Every row comes from one small tree of marks. The marks that hang from a mark follow it in brackets, in alphabetical order. Every link used is in the known rows. Which tree was each row made from?
Known rows:
zube[banu]: | -.09 | -.02 | -.08 | -.04 |  .12 | -.01 | -.05 | -.06 |  .04 | -.09 | -.14 | -.09 |  .00 |  .00 |  .00 |  .05 | -.11 |  .06 | -.04 | -.02 |  .06 | -.04 | -.10 |  .05 |
kefo[kalam[fimit foveg[banu] tazus[padisim]]]: |  .34 | -.09 | -.08 |  .34 |  .14 |  .03 |  .23 |  .24 | -.34 |  .02 | -.12 |  .40 | -.19 | -.28 | -.57 |  .21 |  .57 | -.33 |  .32 | -.29 |  .01 |  .46 | -.04 |  .20 |
tazus[kalam[fimit[velol]]]: |  .21 | -.22 | -.08 | -.05 |  .10 |  .03 |  .03 | -.15 | -.25 |  .04 | -.24 | -.13 |  .10 |  .13 | -.15 |  .03 |  .21 | -.13 | -.23 |  .05 | -.10 |  .13 |  .10 |  .13 |
padisim[fimit[kalam[foveg[banu[zepo]]] velol]]: |  .13 | -.38 |  .33 |  .22 |  .40 | -.13 | -.18 | -.59 | -.39 | -.15 | -.31 |  .17 | -.11 | -.06 |  .00 | -.21 | -.22 | -.16 | -.34 | -.19 |  .32 |  .25 |  .35 |  .31 |
kefo[kalam]: |  .15 | -.02 | -.05 |  .12 |  .08 | -.10 |  .01 |  .13 | -.20 | -.08 | -.14 |  .21 | -.03 | -.15 | -.04 | -.06 |  .05 | -.13 |  .06 |  .03 | -.02 |  .06 | -.09 |  .00 |
banu[zepo]: |  .02 |  .08 |  .03 |  .05 |  .09 | -.19 | -.10 | -.03 | -.12 |  .00 | -.03 | -.06 |  .07 |  .13 |  .05 |  .08 | -.17 | -.01 | -.07 | -.02 |  .10 | -.05 |  .04 |  .00 |
kalam[fimit[padisim velol] foveg kefo]: |  .29 | -.15 |  .11 |  .08 |  .11 |  .02 |  .06 | -.17 | -.32 | -.06 | -.24 |  .27 | -.13 | -.11 | -.42 | -.18 |  .18 | -.50 | -.23 | -.05 | -.05 |  .29 |  .08 |  .25 |
banu[foveg zepo]: | -.05 |  .08 | -.16 | -.08 |  .15 | -.19 | -.21 |  .13 |  .10 |  .02 | -.04 | -.05 |  .11 |  .20 |  .07 |  .12 | -.23 |  .10 | -.06 |  .00 |  .07 | -.08 | -.05 | -.10 |
padisim[fimit[kalam[foveg[banu] kefo]]]: |  .17 | -.31 |  .17 |  .35 |  .33 | -.01 |  .13 | -.30 | -.22 | -.15 | -.26 |  .51 | -.11 | -.28 | -.11 | -.29 | -.04 | -.22 | -.17 | -.11 |  .23 |  .11 |  .03 |  .39 |
padisim[fimit[kalam velol]]: |  .14 | -.39 |  .25 |  .00 |  .34 |  .09 | -.09 | -.58 | -.33 | -.16 | -.26 | -.06 | -.21 | -.02 | -.10 | -.20 | -.08 | -.01 | -.36 |  .12 |  .02 |  .11 |  .15 |  .13 |
kefo[kalam[fimit[velol]]]: |  .30 | -.12 | -.03 | -.02 |  .11 | -.06 | -.11 |  .01 | -.40 | -.05 | -.20 |  .14 | -.04 | -.05 | -.23 | -.04 |  .21 | -.27 | -.05 |  .03 | -.07 |  .31 |  .06 |  .03 |
tazus[kalam[fimit[velol] foveg kefo] padisim]: |  .37 | -.16 | -.08 |  .29 |  .08 | -.04 |  .26 | -.10 | -.25 | -.02 | -.30 |  .14 |  .02 | -.07 | -.54 | -.04 |  .42 | -.37 | -.25 | -.03 | -.04 |  .20 | -.04 |  .28 |
padisim[fimit[kalam[foveg kefo tazus] velol]]: |  .37 | -.40 |  .30 |  .24 |  .43 |  .18 |  .16 | -.40 | -.45 | -.11 | -.35 |  .36 | -.08 | -.16 | -.30 | -.21 |  .11 | -.45 | -.25 |  .02 |  .13 |  .28 | -.03 |  .29 |
kalam[fimit[velol] foveg kefo tazus]: |  .37 | -.12 |  .07 |  .09 |  .11 |  .14 |  .12 |  .06 | -.33 |  .09 | -.14 |  .35 |  .14 | -.05 | -.38 |  .02 |  .35 | -.60 |  .00 | -.10 |  .07 |  .42 | -.03 |  .21 |
fimit[kalam[foveg[banu] kefo tazus] padisim]: |  .25 | -.32 |  .16 |  .29 |  .39 |  .05 |  .31 | -.16 | -.28 | -.08 | -.29 |  .54 | -.19 | -.28 | -.36 | -.19 |  .14 | -.30 | -.04 | -.15 |  .06 |  .27 | -.01 |  .38 |
banu[foveg]: | -.06 |  .01 | -.19 | -.11 |  .06 |  .00 | -.10 |  .17 |  .22 |  .02 | -.02 |  .01 |  .03 |  .07 |  .03 |  .03 | -.07 |  .12 |  .00 |  .03 | -.03 | -.04 | -.08 | -.08 |
fimit[kalam[foveg kefo tazus] padisim velol]: |  .37 | -.37 |  .25 |  .17 |  .41 |  .10 |  .23 | -.35 | -.41 | -.10 | -.37 |  .36 | -.17 | -.18 | -.42 | -.27 |  .15 | -.43 | -.25 | -.01 | -.02 |  .32 |  .02 |  .29 |
foveg[banu[zepo]]: | -.08 |  .03 |  .05 |  .09 |  .11 | -.21 | -.11 | -.04 | -.06 | -.01 | -.03 |  .03 |  .05 |  .10 |  .04 |  .04 | -.19 |  .06 | -.04 | -.16 |  .21 |  .08 |  .13 |  .09 |
fimit[velol]: |  .01 | -.10 |  .12 | -.06 |  .02 |  .03 | -.08 | -.18 | -.08 | -.03 | -.08 | -.08 | -.02 |  .06 | -.05 | -.10 | -.03 | -.06 | -.17 |  .01 |  .04 |  .17 |  .12 |  .01 |
kefo[kalam[fimit]]: |  .28 | -.02 | -.15 |  .06 |  .09 | -.07 | -.03 |  .19 | -.33 | -.01 | -.11 |  .22 | -.02 | -.12 | -.19 |  .06 |  .23 | -.21 |  .12 |  .02 | -.10 |  .14 | -.08 |  .02 |
kefo[kalam[foveg[banu]]]: |  .14 | -.07 |  .01 |  .29 |  .07 | -.13 |  .03 |  .15 | -.14 | -.05 | -.16 |  .51 | -.02 | -.31 |  .04 | -.16 |  .08 | -.26 |  .14 | -.24 |  .17 |  .24 |  .08 |  .19 |

Which tree is each row?
|  .12 | -.24 |  .16 |  .22 |  .37 | -.22 | -.01 | -.36 | -.27 | -.11 | -.25 |  .27 | -.20 | -.14 | -.07 | -.15 | -.15 | -.08 | -.18 | -.22 |  .13 |  .11 |  .26 |  .31 | : fimit[kalam[foveg[banu[zepo]]] padisim]
|  .24 | -.08 | -.07 |  .33 |  .08 | -.08 |  .27 |  .08 | -.06 |  .00 | -.27 |  .34 |  .23 | -.13 | -.03 | -.16 |  .11 | -.32 | -.12 | -.02 |  .06 | -.06 | -.12 |  .28 | : tazus[kalam[foveg kefo]]
|  .46 | -.24 |  .09 |  .09 |  .26 |  .10 |  .08 | -.02 | -.57 | -.03 | -.33 |  .31 | -.21 | -.22 | -.49 | -.01 |  .42 | -.56 |  .03 | -.10 | -.13 |  .47 |  .07 |  .17 | : kefo[kalam[fimit[padisim velol] foveg tazus]]
|  .29 | -.19 |  .10 | -.04 |  .25 |  .15 |  .15 | -.13 | -.42 | -.01 | -.23 |  .08 | -.15 |  .04 | -.61 |  .02 |  .28 | -.37 | -.15 |  .07 | -.16 |  .36 | -.08 |  .15 | : kalam[fimit[padisim velol] kefo tazus]
|  .28 | -.13 |  .01 |  .03 |  .15 |  .19 |  .17 |  .02 | -.31 |  .08 | -.10 |  .18 | -.14 | -.13 | -.41 |  .16 |  .38 | -.37 |  .15 | -.14 | -.14 |  .25 |  .04 |  .16 | : kalam[fimit[padisim] foveg tazus]
|  .27 | -.25 |  .13 |  .40 |  .19 |  .05 |  .27 | -.35 | -.25 | -.15 | -.39 |  .07 | -.15 | -.13 | -.47 | -.17 |  .19 | -.28 | -.40 |  .03 |  .06 |  .07 | -.06 |  .30 | : tazus[kalam[foveg kefo] padisim[fimit[velol]]]
|  .28 | -.04 | -.01 |  .14 |  .09 |  .01 |  .16 |  .01 | -.24 | -.02 | -.16 |  .35 | -.12 | -.16 | -.39 | -.08 |  .21 | -.43 | -.06 | -.07 | -.07 |  .12 | -.04 |  .24 | : kalam[fimit[padisim] foveg kefo]
|  .19 | -.29 |  .14 |  .28 |  .16 |  .09 |  .17 | -.43 | -.22 | -.13 | -.34 | -.13 | -.21 | -.09 | -.35 | -.07 |  .21 | -.14 | -.33 | -.04 |  .00 |  .07 |  .10 |  .24 | : tazus[kalam[foveg] padisim[fimit[velol]]]
|  .44 | -.07 | -.08 |  .18 |  .14 |  .07 |  .12 |  .31 | -.42 |  .08 | -.14 |  .45 |  .05 | -.23 | -.27 |  .15 |  .44 | -.51 |  .31 | -.14 | -.03 |  .31 | -.09 |  .13 | : kefo[kalam[fimit foveg tazus]]
|  .29 | -.22 | -.06 |  .07 |  .07 |  .03 |  .05 | -.11 | -.24 |  .05 | -.25 |  .08 |  .15 | -.01 | -.10 | -.03 |  .27 | -.34 | -.17 | -.10 | -.01 |  .18 |  .18 |  .23 | : tazus[kalam[fimit[velol] foveg]]
|  .29 | -.36 |  .23 |  .05 |  .43 |  .09 |  .20 | -.37 | -.41 | -.12 | -.35 |  .16 | -.23 | -.05 | -.47 | -.21 |  .10 | -.21 | -.30 |  .14 | -.11 |  .27 | -.05 |  .20 | : fimit[kalam[kefo tazus] padisim velol]
| -.13 |  .06 | -.23 | -.12 |  .27 | -.21 | -.25 |  .07 |  .14 | -.07 | -.18 | -.13 |  .11 |  .20 |  .07 |  .17 | -.35 |  .17 | -.10 | -.02 |  .13 | -.13 | -.14 | -.03 | : zube[banu[foveg zepo]]
|  .15 |  .02 |  .11 |  .33 |  .19 | -.13 |  .13 |  .14 | -.18 |  .06 | -.11 |  .45 |  .19 | -.04 | -.14 |  .05 | -.01 | -.40 |  .07 | -.27 |  .33 |  .25 | -.05 |  .27 | : kalam[foveg[banu[zepo]] kefo tazus]
|  .43 | -.04 | -.10 |  .29 |  .13 |  .05 |  .23 |  .26 | -.40 |  .03 | -.13 |  .32 | -.16 | -.25 | -.58 |  .24 |  .60 | -.41 |  .30 | -.15 | -.09 |  .33 | -.14 |  .09 | : kefo[kalam[fimit foveg tazus[padisim]]]
|  .37 | -.28 |  .18 |  .30 |  .30 |  .07 |  .29 | -.24 | -.31 | -.07 | -.27 |  .31 | -.13 | -.17 | -.55 | -.12 |  .32 | -.34 | -.15 | -.05 |  .06 |  .36 | -.08 |  .23 | : fimit[kalam[foveg kefo tazus[padisim]] velol]
|  .35 | -.05 | -.03 |  .27 |  .25 | -.15 |  .01 |  .26 | -.48 |  .07 | -.17 |  .47 |  .11 | -.12 | -.21 |  .20 |  .24 | -.45 |  .26 | -.31 |  .18 |  .39 |  .05 |  .22 | : kefo[kalam[fimit foveg[banu[zepo]] tazus]]
|  .27 | -.05 | -.22 |  .24 |  .09 | -.05 |  .32 |  .06 | -.18 | -.01 | -.21 |  .02 | -.02 |  .01 | -.56 |  .12 |  .39 | -.09 | -.12 |  .10 | -.16 | -.03 | -.23 |  .17 | : tazus[kalam[fimit kefo] padisim]
|  .10 | -.32 |  .16 |  .35 |  .27 |  .04 |  .13 | -.42 | -.18 | -.17 | -.19 |  .20 | -.39 | -.28 | -.32 | -.11 |  .13 |  .03 | -.11 | -.19 |  .12 |  .15 |  .13 |  .29 | : tazus[padisim[fimit[kalam[foveg[banu]]]]]
|  .20 | -.27 |  .12 |  .29 |  .27 |  .07 |  .14 | -.40 | -.24 | -.16 | -.19 |  .11 | -.35 | -.24 | -.33 | -.08 |  .16 | -.04 | -.14 | -.05 |  .01 |  .02 |  .04 |  .19 | : tazus[padisim[fimit[kalam[foveg]]]]
|  .14 | -.38 |  .19 | -.06 |  .32 |  .01 | -.02 | -.53 | -.28 | -.15 | -.29 | -.05 | -.32 | -.04 | -.22 | -.24 | -.04 |  .01 | -.36 |  .09 | -.13 |  .15 |  .19 |  .12 | : fimit[kalam padisim velol]
|  .14 | -.19 |  .08 | -.17 |  .13 |  .07 | -.07 | -.27 | -.30 | -.04 | -.17 | -.13 | -.25 |  .05 | -.37 | -.03 |  .14 | -.14 | -.22 |  .03 | -.17 |  .24 |  .17 |  .07 | : kalam[fimit[padisim velol]]
|  .18 | -.18 |  .22 |  .20 |  .24 |  .19 |  .21 | -.28 | -.31 | -.12 | -.20 | -.06 | -.27 |  .00 | -.68 |  .03 |  .23 | -.18 | -.21 |  .09 |  .01 |  .25 | -.19 |  .11 | : kalam[kefo tazus[padisim[fimit[velol]]]]
|  .20 | -.09 | -.02 |  .03 |  .07 |  .06 |  .05 | -.06 | -.22 |  .01 | -.10 |  .16 | -.17 | -.14 | -.27 |  .02 |  .22 | -.28 |  .01 | -.12 | -.12 |  .13 |  .11 |  .17 | : kalam[fimit[padisim] foveg]
|  .35 | -.19 | -.01 |  .20 |  .24 |  .05 |  .17 |  .14 | -.44 | -.01 | -.23 |  .47 | -.22 | -.31 | -.43 |  .07 |  .40 | -.41 |  .24 | -.25 | -.05 |  .43 |  .04 |  .26 | : kefo[kalam[fimit[padisim] foveg[banu] tazus]]
|  .36 | -.04 | -.13 |  .17 |  .15 |  .06 |  .20 |  .23 | -.40 |  .00 | -.11 |  .12 | -.21 | -.11 | -.64 |  .29 |  .54 | -.18 |  .25 | -.02 | -.19 |  .28 | -.22 |  .01 | : kefo[kalam[fimit tazus[padisim]]]
|  .30 | -.33 |  .22 |  .17 |  .32 | -.05 |  .11 | -.42 | -.31 | -.17 | -.38 |  .33 | -.20 | -.20 | -.28 | -.41 |  .00 | -.35 | -.39 |  .02 |  .00 |  .21 |  .10 |  .30 | : fimit[kalam[foveg kefo] padisim velol]
|  .22 | -.20 | -.10 |  .06 |  .08 |  .02 |  .13 | -.19 | -.22 | -.02 | -.22 | -.25 | -.11 |  .10 | -.49 |  .12 |  .37 | -.02 | -.23 |  .04 | -.17 |  .15 |  .05 |  .11 | : tazus[kalam[fimit[velol]] padisim]
|  .19 | -.10 |  .07 |  .12 |  .25 | -.02 |  .05 | -.02 | -.36 |  .06 | -.13 |  .20 | -.10 | -.02 | -.35 |  .22 |  .19 | -.32 |  .10 | -.32 |  .06 |  .33 |  .16 |  .25 | : kalam[fimit[padisim] foveg[banu[zepo]] tazus]
|  .29 | -.10 | -.09 |  .05 |  .18 | -.05 |  .03 |  .04 | -.42 | -.10 | -.22 |  .16 | -.27 | -.16 | -.36 |  .02 |  .22 | -.19 |  .02 |  .05 | -.24 |  .13 | -.04 |  .07 | : kefo[kalam[fimit[padisim]]]
|  .10 | -.35 |  .18 |  .24 |  .29 |  .05 |  .03 | -.38 | -.20 | -.13 | -.20 |  .32 | -.17 | -.25 |  .01 | -.19 | -.03 | -.08 | -.11 | -.18 |  .18 |  .13 |  .19 |  .32 | : padisim[fimit[kalam[foveg[banu]]]]
|  .27 | -.22 |  .05 |  .26 |  .24 |  .09 |  .27 | -.12 | -.20 | -.02 | -.12 |  .19 | -.18 | -.20 | -.40 |  .08 |  .36 | -.13 |  .08 | -.12 | -.01 |  .19 | -.05 |  .14 | : fimit[kalam[foveg tazus[padisim]]]
|  .20 | -.04 | -.04 |  .02 |  .12 |  .01 |  .12 | -.01 | -.25 | -.05 | -.14 |  .14 | -.17 | -.03 | -.44 | -.03 |  .14 | -.21 | -.10 |  .09 | -.17 |  .07 | -.11 |  .14 | : kalam[fimit[padisim] kefo]
|  .23 | -.19 |  .10 | -.04 |  .09 |  .08 | -.04 | -.23 | -.30 | -.02 | -.18 |  .07 | -.19 | -.08 | -.32 | -.08 |  .19 | -.34 | -.17 | -.12 | -.08 |  .29 |  .24 |  .17 | : kalam[fimit[padisim velol] foveg]
|  .22 | -.11 |  .04 |  .30 |  .15 |  .00 |  .14 |  .24 | -.23 |  .01 | -.15 |  .52 |  .01 | -.30 | -.11 |  .00 |  .24 | -.34 |  .27 | -.27 |  .15 |  .36 |  .00 |  .20 | : kefo[kalam[foveg[banu] tazus]]
|  .35 | -.23 |  .22 |  .33 |  .26 |  .15 |  .15 | -.18 | -.47 | -.14 | -.29 |  .16 | -.35 | -.25 | -.55 |  .01 |  .36 | -.36 | -.03 | -.07 |  .02 |  .38 | -.05 |  .14 | : kefo[kalam[foveg tazus[padisim[fimit[velol]]]]]
|  .27 | -.16 |  .05 |  .26 |  .20 | -.08 |  .15 | -.09 | -.15 | -.06 | -.19 |  .50 |  .07 | -.22 | -.05 | -.26 |  .03 | -.31 | -.11 | -.03 |  .11 |  .04 | -.06 |  .25 | : fimit[kalam[foveg kefo]]
|  .21 | -.12 |  .05 | -.02 | -.01 |  .06 | -.09 | -.08 | -.21 |  .06 | -.08 |  .14 |  .05 | -.04 | -.13 | -.03 |  .20 | -.37 | -.06 | -.14 |  .06 |  .31 |  .21 |  .13 | : kalam[fimit[velol] foveg]
|  .21 | -.41 |  .23 | -.05 |  .41 |  .14 |  .10 | -.45 | -.38 | -.09 | -.30 | -.03 | -.30 | -.03 | -.36 | -.10 |  .11 | -.08 | -.23 |  .07 | -.15 |  .26 |  .10 |  .12 | : fimit[kalam[tazus] padisim velol]
|  .03 | -.19 |  .21 |  .08 |  .12 |  .11 |  .00 | -.44 | -.18 | -.16 | -.14 | -.27 | -.37 |  .03 | -.44 | -.01 |  .09 |  .05 | -.28 |  .05 | -.02 |  .14 |  .06 |  .03 | : tazus[padisim[fimit[velol]]]
